Every row comes from one small tree of marks. The marks that hang from a mark follow it in brackets, in the order of their numbers. Every link used is in the known rows. Which tree was each row made from?
Known rows:
k906[k372[k535[k100[k18] k247 k520]] k881]: [-0.01 -0.17 -0.29 -0.67  0.17  0.12  0.24  0.10  0.19 -0.63 -0.29  0.07
 -0.11 -0.06 -0.48 -0.11  0.02  0.11  0.54  0.59 -0.04 -0.41 -0.14 -0.12
 -0.32 -0.08 -0.01 -0.07 -0.28  0.04  0.02 -0.35]
k779[k18[k100[k535[k372[k906]]]] k529[k520]]: [-0.39 -0.32  0.23  0.50  0.13 -0.24 -0.37  0.37  0.43 -0.36 -0.21 -0.47
 -0.06 -0.12 -0.27  0.14 -0.15 -0.21  0.13  0.41  0.18 -0.73  0.20 -0.01
 -0.03 -0.46 -0.22 -0.33  0.17  0.20 -0.01 -0.28]
k535[k520]: [ 0.02 -0.16 -0.03 -0.09  0.16  0.17  0.09  0.33  0.12 -0.41 -0.36 -0.31
  0.12 -0.01 -0.22 -0.03 -0.07 -0.04  0.42  0.32  0.06 -0.16  0.15 -0.21
 -0.26 -0.39  0.00 -0.23 -0.36 -0.02  0.12  0.04]
k535[k100]: [ 0.02 -0.20  0.02 -0.15  0.28  0.07  0.17  0.18  0.14 -0.46 -0.37 -0.45
  0.18 -0.16 -0.29  0.07  0.01 -0.09  0.41  0.36  0.12 -0.14  0.13 -0.23
 -0.22 -0.33 -0.07 -0.21 -0.26  0.09  0.00 -0.01]
k330[k520[k529[k779] k535[k100[k18] k247 k372]]]: [-0.13 -0.37  0.19 -0.09  0.00  0.10 -0.56  0.10  0.58 -0.45 -0.31 -0.21
  0.35 -0.08 -0.33 -0.09 -0.21  0.03  0.04  0.24 -0.05 -0.60 -0.41 -0.13
 -0.44 -0.20 -0.18  0.16 -0.06 -0.23  0.13  0.02]
k372[k906[k881]]: [-0.02  0.01 -0.08 -0.28  0.22  0.29  0.41  0.32 -0.07 -0.43 -0.35 -0.24
 -0.03 -0.10 -0.06  0.04  0.11 -0.01  0.52  0.41  0.29 -0.13  0.17 -0.40
 -0.20 -0.43  0.01 -0.11 -0.39  0.06  0.02  0.07]
k779[k18[k100[k535]] k529[k520[k330]]]: [-0.40 -0.22  0.19  0.64  0.13 -0.34 -0.66  0.46  0.37 -0.38 -0.38 -0.63
  0.04  0.02 -0.15  0.13 -0.22 -0.35  0.03  0.54  0.14 -0.56  0.24  0.07
 -0.09 -0.58 -0.21 -0.33  0.16  0.26  0.01 -0.16]
k779[k18 k529]: [-0.23 -0.20  0.15  0.28  0.30 -0.03 -0.21  0.34  0.10 -0.37 -0.40 -0.58
  0.10  0.02 -0.19  0.14  0.00 -0.21  0.27  0.40  0.22 -0.24  0.19 -0.09
 -0.20 -0.58 -0.23 -0.22 -0.13  0.29  0.11 -0.14]
k906[k372[k535[k247 k520]] k881[k708]]: [-0.08 -0.11 -0.32 -0.77  0.20  0.43  0.39  0.17  0.01 -0.64 -0.36 -0.04
 -0.16 -0.06 -0.24 -0.18  0.20  0.21  0.72  0.60  0.03 -0.14  0.01 -0.11
 -0.36 -0.34  0.06  0.02 -0.63 -0.06  0.09 -0.13]
k535[k100 k372[k906[k881]] k520[k330 k529[k779]]]: [-0.15 -0.36 -0.07 -0.25  0.02  0.19 -0.06  0.04  0.21 -0.48 -0.20 -0.07
  0.02  0.04 -0.18 -0.15 -0.17 -0.02  0.17  0.14  0.38 -0.58 -0.43 -0.25
 -0.48 -0.22  0.17 -0.13 -0.31 -0.10  0.30  0.29]
k535[k100 k247 k372[k906[k881]] k520[k330 k529]]: [-0.03 -0.36 -0.28 -0.46 -0.09  0.12 -0.03  0.02  0.18 -0.53 -0.26  0.06
  0.05  0.03 -0.20 -0.24 -0.19  0.17  0.23  0.20  0.25 -0.61 -0.45 -0.35
 -0.50 -0.19  0.25 -0.07 -0.36 -0.26  0.34  0.28]
k520[k330 k529 k535]: [-0.13 -0.14  0.04 -0.10 -0.04  0.18 -0.39  0.29  0.02 -0.42 -0.55 -0.35
  0.29 -0.02 -0.01 -0.11 -0.16 -0.07  0.20  0.23  0.17 -0.30 -0.01 -0.21
 -0.40 -0.49 -0.03  0.13 -0.30 -0.16  0.12  0.36]
k779[k18 k529[k520[k330 k535[k100 k372]]]]: [-0.37 -0.58  0.16  0.24  0.02 -0.21 -0.62  0.09  0.38 -0.56 -0.34 -0.41
  0.15 -0.04 -0.26 -0.04 -0.14 -0.34  0.09  0.14  0.19 -0.73 -0.23  0.08
 -0.30 -0.57  0.02 -0.23 -0.06 -0.03  0.12  0.16]
k529[k520[k330 k535[k247]] k779[k18[k100]]]: [-0.37 -0.25  0.17  0.33 -0.02 -0.13 -0.71  0.18  0.56 -0.51 -0.28 -0.46
  0.20 -0.09 -0.20  0.04 -0.19 -0.26  0.05  0.41  0.18 -0.58 -0.12  0.14
 -0.29 -0.44 -0.20 -0.03  0.08 -0.01 -0.11  0.10]
k708[k881[k906[k372[k535[k100]] k419]]]: [-0.10 -0.15 -0.18 -0.75  0.55  0.35  0.60  0.03 -0.07 -0.54 -0.45 -0.15
 -0.07 -0.18 -0.31 -0.02  0.23  0.13  0.83  0.36  0.30  0.04  0.23 -0.05
 -0.54 -0.37 -0.04  0.01 -0.45 -0.01 -0.14 -0.23]
k535[k100 k247 k520[k330]]: [ 0.05 -0.32 -0.20 -0.22  0.03 -0.04 -0.10  0.11  0.31 -0.53 -0.34 -0.24
  0.21  0.03 -0.26 -0.13 -0.17  0.05  0.28  0.36  0.07 -0.38 -0.17 -0.21
 -0.43 -0.22  0.13 -0.21 -0.30 -0.16  0.18  0.14]
k372[k535[k247] k906]: [-0.05 -0.08 -0.02 -0.36  0.08  0.18  0.27  0.24  0.14 -0.43 -0.32 -0.12
  0.07 -0.23 -0.08 -0.01 -0.03  0.27  0.51  0.39  0.16 -0.36  0.12 -0.28
 -0.28 -0.26 -0.14  0.05 -0.24 -0.10 -0.07 -0.09]
k18[k100[k535[k247 k372 k520]]]: [-0.01 -0.29 -0.07  0.03  0.03 -0.11 -0.16  0.24  0.45 -0.42 -0.26 -0.27
  0.10 -0.08 -0.44 -0.10 -0.17  0.15  0.27  0.53 -0.13 -0.56  0.03 -0.10
 -0.11 -0.15 -0.08 -0.23 -0.11 -0.10  0.06 -0.21]
k529[k520 k779]: [-0.17 -0.18  0.23  0.23  0.17  0.16 -0.11  0.37  0.31 -0.40 -0.27 -0.46
  0.10 -0.08 -0.10  0.18 -0.10 -0.23  0.33  0.36  0.26 -0.14  0.13 -0.01
 -0.17 -0.53 -0.17 -0.22 -0.27  0.08 -0.06 -0.01]
k529[k520[k330] k779]: [-0.21 -0.21  0.19  0.27  0.08  0.08 -0.25  0.32  0.29 -0.42 -0.35 -0.45
  0.13  0.04  0.01  0.10 -0.17 -0.24  0.28  0.36  0.30 -0.23  0.06 -0.01
 -0.27 -0.54 -0.07 -0.21 -0.27  0.00 -0.04  0.16]
k419[k906[k372 k881]]: [-0.10 -0.06 -0.22 -0.43  0.33  0.38  0.41  0.24 -0.15 -0.46 -0.35 -0.18
 -0.25  0.10 -0.07  0.06  0.18 -0.06  0.61  0.52  0.27  0.03  0.01 -0.24
 -0.16 -0.45 -0.06 -0.06 -0.60  0.14 -0.07 -0.03]
k100[k18 k535[k520[k330]]]: [ 0.03 -0.10 -0.01  0.08  0.05 -0.07 -0.21  0.44  0.23 -0.38 -0.51 -0.31
  0.13  0.12 -0.23 -0.15 -0.22 -0.02  0.27  0.56 -0.06 -0.46  0.19 -0.19
 -0.25 -0.22  0.01 -0.24 -0.14 -0.04  0.08 -0.13]
k535[k100 k247 k372[k906]]: [ 0.04 -0.35 -0.08 -0.31  0.11  0.05  0.24  0.00  0.30 -0.48 -0.23 -0.21
  0.13 -0.17 -0.32 -0.04 -0.02  0.18  0.42  0.30  0.17 -0.44 -0.10 -0.30
 -0.30 -0.15 -0.01 -0.13 -0.25 -0.14  0.03  0.02]
k881[k708 k906]: [ 0.08  0.05 -0.02 -0.30  0.40  0.43  0.39  0.18  0.05 -0.41 -0.46 -0.42
  0.03 -0.10 -0.14 -0.03  0.23  0.05  0.72  0.50  0.11  0.09  0.39 -0.21
 -0.40 -0.41 -0.04 -0.04 -0.50 -0.02 -0.01  0.09]
k529[k520]: [-0.09 -0.14  0.12  0.10  0.14  0.15 -0.01  0.37  0.16 -0.42 -0.36 -0.39
  0.10 -0.08 -0.10  0.12 -0.07 -0.18  0.42  0.33  0.16 -0.10  0.23 -0.13
 -0.16 -0.56 -0.09 -0.23 -0.33  0.01 -0.03  0.01]
k535[k372]: [-0.01 -0.24  0.07 -0.05  0.17  0.14  0.12  0.18  0.10 -0.41 -0.39 -0.36
  0.13 -0.04 -0.24  0.01  0.01 -0.01  0.47  0.33  0.12 -0.21  0.11 -0.18
 -0.15 -0.39 -0.08 -0.18 -0.37 -0.04  0.01  0.02]
k906[k372]: [-0.06 -0.14 -0.06 -0.20  0.26  0.22  0.19  0.26 -0.03 -0.47 -0.44 -0.41
  0.05  0.04 -0.18  0.04  0.07 -0.08  0.58  0.45  0.17 -0.02  0.27 -0.15
 -0.22 -0.41 -0.12 -0.12 -0.43  0.13 -0.08 -0.06]
k330[k520]: [-0.05 -0.11  0.11  0.00  0.22  0.20  0.03  0.37  0.13 -0.37 -0.45 -0.40
  0.22  0.02 -0.03  0.02 -0.04 -0.08  0.43  0.30  0.03 -0.07  0.19 -0.31
 -0.25 -0.53 -0.11 -0.11 -0.33 -0.06  0.03  0.08]
k18[k100[k535[k372[k906] k520[k330 k529[k779]]]]]: [-0.22 -0.26  0.09  0.18 -0.05 -0.01 -0.38  0.27  0.41 -0.33 -0.25 -0.26
  0.10  0.02 -0.18 -0.12 -0.34  0.03  0.03  0.31  0.19 -0.74 -0.08 -0.13
 -0.32 -0.14 -0.07 -0.11 -0.02 -0.08  0.14  0.08]
k100[k18 k535[k247 k372 k520[k529[k779]]]]: [-0.04 -0.30  0.09  0.11 -0.07  0.02 -0.46  0.33  0.49 -0.32 -0.28 -0.20
  0.13  0.04 -0.39 -0.10 -0.31  0.16  0.06  0.50 -0.01 -0.62 -0.16 -0.03
 -0.29 -0.08 -0.18 -0.07 -0.10 -0.09  0.19 -0.32]
k18[k100[k535[k372[k906[k419 k881]]]]]: [-0.20 -0.10 -0.05 -0.18  0.29  0.08  0.30  0.31  0.02 -0.41 -0.27 -0.24
 -0.10 -0.18 -0.26 -0.03  0.06  0.04  0.42  0.45  0.25 -0.35  0.12 -0.27
 -0.03 -0.34 -0.07 -0.18 -0.17  0.03 -0.05 -0.21]

Which tree is each row?
[ 0.01 -0.01 -0.13 -0.46  0.43  0.50  0.45  0.12 -0.02 -0.49 -0.47 -0.40
 -0.08  0.01 -0.16 -0.04  0.30  0.03  0.84  0.54  0.15  0.13  0.41 -0.13
 -0.42 -0.38 -0.05  0.00 -0.59  0.05 -0.08  0.01]
k881[k708 k906[k372]]
[-0.24 -0.47  0.04  0.16 -0.18 -0.07 -0.61  0.22  0.40 -0.51 -0.39 -0.28
  0.17  0.02 -0.09 -0.06 -0.16 -0.06  0.18  0.29  0.12 -0.61 -0.21  0.01
 -0.31 -0.57  0.06 -0.09 -0.25 -0.27  0.12  0.24]
k779[k529[k520[k330 k535[k247 k372]]]]
[-0.07 -0.29 -0.09 -0.26 -0.08  0.04 -0.44  0.13  0.22 -0.52 -0.44 -0.30
  0.35 -0.11 -0.16 -0.13 -0.19  0.03  0.11  0.27  0.12 -0.44 -0.25 -0.21
 -0.49 -0.31  0.01  0.14 -0.23 -0.21  0.15  0.31]
k520[k330 k529 k535[k100 k247]]
[-0.35 -0.14  0.30  0.46  0.26 -0.04 -0.31  0.27  0.42 -0.40 -0.21 -0.58
  0.07 -0.12 -0.27  0.24 -0.11 -0.38  0.20  0.41  0.23 -0.29  0.16  0.11
 -0.12 -0.49 -0.34 -0.26  0.05  0.28 -0.14 -0.15]
k529[k520 k779[k18[k100]]]
[-0.13 -0.34  0.14 -0.01  0.00  0.15 -0.18  0.24  0.25 -0.49 -0.36 -0.27
  0.14 -0.16 -0.20 -0.04 -0.06 -0.14  0.38  0.19  0.08 -0.39  0.01 -0.05
 -0.18 -0.54 -0.01 -0.12 -0.32 -0.20 -0.03  0.15]
k529[k520[k535[k372]]]
[-0.08 -0.08 -0.25 -0.70  0.41  0.40  0.49  0.11 -0.05 -0.49 -0.47 -0.07
 -0.08 -0.10 -0.19 -0.05  0.22  0.30  0.84  0.48  0.28  0.05  0.23 -0.04
 -0.57 -0.40 -0.09  0.14 -0.51 -0.13 -0.13 -0.26]
k708[k881[k906[k372[k535[k247]] k419]]]
[-0.09 -0.26 -0.19 -0.43  0.18  0.06  0.25  0.07  0.07 -0.52 -0.29  0.03
 -0.05  0.06 -0.35 -0.20 -0.04  0.02  0.40  0.22  0.26 -0.46 -0.27 -0.32
 -0.39 -0.20  0.22 -0.28 -0.28 -0.17  0.17  0.03]
k535[k100[k18] k372[k906[k419 k881]] k520[k330]]
[-0.04 -0.09  0.00  0.10  0.17 -0.06 -0.08  0.43  0.28 -0.39 -0.33 -0.42
  0.09 -0.11 -0.34 -0.01 -0.14 -0.05  0.28  0.53 -0.08 -0.35  0.27 -0.16
 -0.09 -0.27 -0.11 -0.28 -0.09  0.09  0.02 -0.18]
k18[k100[k535[k520]]]
[ 0.04 -0.30 -0.03 -0.38  0.02  0.02  0.00  0.03  0.41 -0.52 -0.31 -0.12
  0.18 -0.23 -0.44 -0.10 -0.03  0.16  0.34  0.36 -0.01 -0.65 -0.16 -0.27
 -0.34 -0.06 -0.01  0.01 -0.08 -0.22 -0.03 -0.03]
k520[k535[k100[k18] k247 k372[k906]]]
[ 0.11 -0.35 -0.09 -0.22  0.09 -0.06 -0.02  0.03  0.44 -0.50 -0.28 -0.14
  0.16 -0.03 -0.57 -0.09 -0.13  0.11  0.33  0.40 -0.10 -0.49 -0.19 -0.16
 -0.30 -0.06  0.00 -0.26 -0.19 -0.14  0.13 -0.18]
k535[k100[k18] k247 k372 k520]
[-0.12 -0.37  0.10 -0.09 -0.10 -0.03 -0.60 -0.01  0.48 -0.49 -0.38 -0.24
  0.33 -0.05 -0.36 -0.12 -0.23  0.04  0.01  0.35  0.09 -0.68 -0.43 -0.05
 -0.47 -0.11 -0.09  0.13 -0.06 -0.20  0.10  0.12]
k520[k330 k529[k779] k535[k100[k18] k247 k372]]
[-0.41 -0.27  0.09  0.40 -0.03 -0.25 -0.81  0.26  0.47 -0.51 -0.36 -0.47
  0.16 -0.04 -0.17  0.06 -0.16 -0.26  0.02  0.41  0.11 -0.62 -0.06  0.09
 -0.27 -0.59 -0.15 -0.11  0.11  0.03  0.04  0.09]
k779[k18[k100] k529[k520[k330 k535[k247]]]]
[-0.17 -0.15 -0.10 -0.61  0.27  0.46  0.43  0.20 -0.12 -0.54 -0.36 -0.17
 -0.06 -0.23 -0.17 -0.19  0.30  0.08  0.61  0.25  0.27 -0.15 -0.03 -0.31
 -0.32 -0.52  0.14  0.05 -0.54 -0.23  0.06  0.18]
k520[k535[k372[k906[k419 k881[k708]]]]]
[-0.09 -0.14  0.14 -0.15  0.12  0.13 -0.38  0.29  0.29 -0.42 -0.48 -0.30
  0.35 -0.11 -0.24 -0.06 -0.15 -0.12  0.14  0.21 -0.10 -0.36 -0.07 -0.29
 -0.39 -0.35 -0.13  0.10 -0.08 -0.11  0.12  0.09]
k330[k520[k529 k535[k100[k18]]]]
[-0.10 -0.15 -0.20 -0.57  0.26  0.38  0.51  0.14 -0.05 -0.51 -0.30 -0.15
 -0.10 -0.13 -0.17 -0.12  0.25  0.23  0.64  0.41  0.31 -0.08 -0.06 -0.33
 -0.32 -0.43  0.08 -0.03 -0.57 -0.20  0.10  0.01]
k535[k247 k372[k906[k419 k881[k708]]]]
[-0.05 -0.20 -0.10 -0.32 -0.07 -0.04 -0.30  0.13  0.30 -0.46 -0.41 -0.03
  0.20 -0.03 -0.31 -0.16 -0.32  0.15  0.16  0.36 -0.03 -0.58 -0.23 -0.16
 -0.49 -0.08 -0.04  0.02 -0.10 -0.16  0.20 -0.05]
k372[k535[k100[k18] k247 k520[k330 k529]]]
[-0.32 -0.27  0.30  0.26  0.12  0.11 -0.40  0.32  0.35 -0.47 -0.27 -0.47
  0.14 -0.16 -0.17  0.08 -0.08 -0.35  0.21  0.25  0.24 -0.38  0.01  0.10
 -0.25 -0.58 -0.20 -0.09 -0.11  0.08 -0.07  0.00]
k529[k520[k535] k779[k18]]
[-0.02 -0.22 -0.04 -0.38  0.17  0.05  0.17  0.11  0.24 -0.50 -0.33 -0.22
  0.17 -0.27 -0.30  0.01 -0.05  0.15  0.42  0.44  0.05 -0.32 -0.01 -0.17
 -0.25 -0.22 -0.13 -0.03 -0.21 -0.04 -0.05 -0.16]
k372[k535[k100 k247]]
[ 0.08 -0.05  0.02  0.01  0.11 -0.05 -0.10  0.43  0.28 -0.37 -0.46 -0.39
  0.13 -0.07 -0.29  0.01 -0.10  0.11  0.32  0.73 -0.07 -0.33  0.24 -0.19
 -0.13 -0.19 -0.20 -0.10 -0.10  0.03 -0.06 -0.37]
k100[k18 k535[k247]]
[-0.14 -0.16 -0.09 -0.37  0.27  0.30  0.47  0.20 -0.14 -0.43 -0.29 -0.14
 -0.07 -0.07 -0.14 -0.05  0.13  0.05  0.57  0.23  0.41 -0.15 -0.02 -0.33
 -0.19 -0.46  0.04 -0.15 -0.45 -0.08  0.05  0.00]
k535[k372[k906[k419 k881]]]
[-0.08 -0.08 -0.04 -0.11  0.19  0.05  0.24  0.28  0.15 -0.41 -0.30 -0.27
 -0.08 -0.19 -0.27 -0.01  0.04  0.03  0.40  0.56  0.12 -0.47  0.17 -0.29
 -0.02 -0.26 -0.06 -0.17 -0.14  0.07 -0.06 -0.14]
k18[k100[k535[k372[k906[k881]]]]]
[-0.17 -0.33 -0.18 -0.62  0.06  0.24  0.05  0.07  0.04 -0.53 -0.24 -0.01
  0.07 -0.24 -0.25 -0.17  0.00  0.15  0.27  0.11  0.35 -0.45 -0.42 -0.33
 -0.40 -0.34  0.08  0.13 -0.33 -0.27  0.18  0.12]
k520[k529 k535[k100 k247 k372[k906[k419 k881]]]]
[-0.11 -0.13  0.13  0.22 -0.02  0.01 -0.52  0.47  0.32 -0.30 -0.43 -0.34
  0.17  0.14 -0.17 -0.10 -0.35 -0.06  0.03  0.48  0.09 -0.50  0.00 -0.09
 -0.35 -0.21 -0.11 -0.10 -0.08  0.02  0.18 -0.11]
k100[k18 k535[k520[k330 k529[k779]]]]
[ 0.02 -0.36 -0.12 -0.17 -0.09 -0.06 -0.37  0.02  0.38 -0.46 -0.38 -0.10
  0.22  0.11 -0.40 -0.18 -0.30  0.11  0.12  0.30  0.00 -0.59 -0.34 -0.18
 -0.47 -0.08  0.05 -0.11 -0.18 -0.24  0.28  0.06]
k535[k100[k18] k247 k372 k520[k330 k529]]
[-0.03 -0.35  0.02 -0.36  0.10  0.12  0.14  0.05  0.24 -0.52 -0.30 -0.23
  0.17 -0.26 -0.31 -0.10  0.02  0.02  0.40  0.16  0.13 -0.53 -0.07 -0.29
 -0.29 -0.25  0.05 -0.06 -0.23 -0.17  0.00  0.17]
k520[k535[k100 k372[k906]]]
[ 0.08 -0.25 -0.04 -0.27  0.11 -0.01  0.17  0.02  0.36 -0.46 -0.29 -0.17
  0.13 -0.13 -0.43 -0.01 -0.04  0.17  0.40  0.42  0.07 -0.50 -0.07 -0.30
 -0.29 -0.04 -0.06 -0.14 -0.12 -0.11 -0.01 -0.14]
k535[k100[k18] k247 k372[k906]]
[-0.07 -0.16 -0.05 -0.03  0.00  0.16 -0.27  0.32  0.05 -0.38 -0.46 -0.27
  0.19  0.14 -0.05 -0.12 -0.25 -0.04  0.21  0.21  0.16 -0.25 -0.01 -0.23
 -0.42 -0.42  0.04 -0.10 -0.36 -0.11  0.27  0.27]
k535[k520[k330 k529]]
[ 0.06 -0.32 -0.01 -0.28  0.05 -0.04 -0.14  0.01  0.42 -0.53 -0.37 -0.21
  0.25 -0.19 -0.52 -0.10 -0.03  0.09  0.30  0.43 -0.10 -0.54 -0.18 -0.14
 -0.28 -0.12 -0.06 -0.03 -0.12 -0.18 -0.03 -0.08]
k520[k535[k100[k18] k247 k372]]
[-0.14 -0.13  0.13 -0.08  0.05  0.30 -0.36  0.40  0.12 -0.37 -0.48 -0.33
  0.32 -0.05  0.01 -0.08 -0.12 -0.09  0.22  0.13  0.02 -0.23  0.02 -0.29
 -0.36 -0.57 -0.11  0.16 -0.29 -0.18  0.14  0.25]
k330[k520[k529 k535]]
[-0.18 -0.23  0.02 -0.12 -0.09  0.15 -0.38  0.24  0.28 -0.40 -0.33 -0.11
  0.18  0.03 -0.06 -0.13 -0.31  0.16  0.15  0.30  0.19 -0.48 -0.25 -0.05
 -0.49 -0.27 -0.09  0.09 -0.24 -0.16  0.20  0.07]
k372[k535[k247 k520[k330 k529[k779]]]]
[-0.19 -0.23 -0.28 -0.74  0.33  0.20  0.40  0.09 -0.08 -0.62 -0.29 -0.08
 -0.09 -0.13 -0.31 -0.05  0.14  0.10  0.61  0.45  0.28 -0.14 -0.13 -0.13
 -0.27 -0.33 -0.07  0.00 -0.44  0.04 -0.05 -0.29]
k906[k372[k535[k100 k247]] k419 k881]
[-0.17 -0.11 -0.28 -0.77  0.26  0.57  0.25  0.13 -0.03 -0.49 -0.34  0.00
 -0.13 -0.01 -0.18 -0.24  0.09  0.31  0.70  0.31  0.19 -0.04  0.04 -0.05
 -0.63 -0.32 -0.05  0.20 -0.59 -0.20  0.15 -0.12]
k881[k708 k906[k372[k535[k247 k520[k529]]] k419]]
[-0.02 -0.33 -0.05 -0.06  0.02  0.07 -0.06  0.13  0.16 -0.45 -0.41 -0.22
  0.15  0.14 -0.19 -0.17 -0.14  0.00  0.39  0.24  0.09 -0.38 -0.07 -0.17
 -0.32 -0.36  0.12 -0.26 -0.41 -0.19  0.16  0.22]
k535[k372 k520[k330]]
[-0.10  0.00 -0.24 -0.59  0.41  0.52  0.53  0.22 -0.16 -0.51 -0.40 -0.26
 -0.29  0.05 -0.09  0.03  0.32 -0.01  0.73  0.60  0.21  0.17  0.08 -0.24
 -0.23 -0.49 -0.01 -0.01 -0.73  0.10 -0.04  0.02]
k419[k906[k372 k881[k708]]]
[-0.27 -0.37  0.19  0.00  0.10  0.10 -0.62  0.18  0.47 -0.45 -0.29 -0.38
  0.35 -0.11 -0.21 -0.05 -0.19 -0.13 -0.02  0.16  0.13 -0.51 -0.34 -0.10
 -0.49 -0.39 -0.22  0.17 -0.04 -0.04  0.15  0.06]
k330[k520[k529[k779[k18]] k535[k100 k247]]]
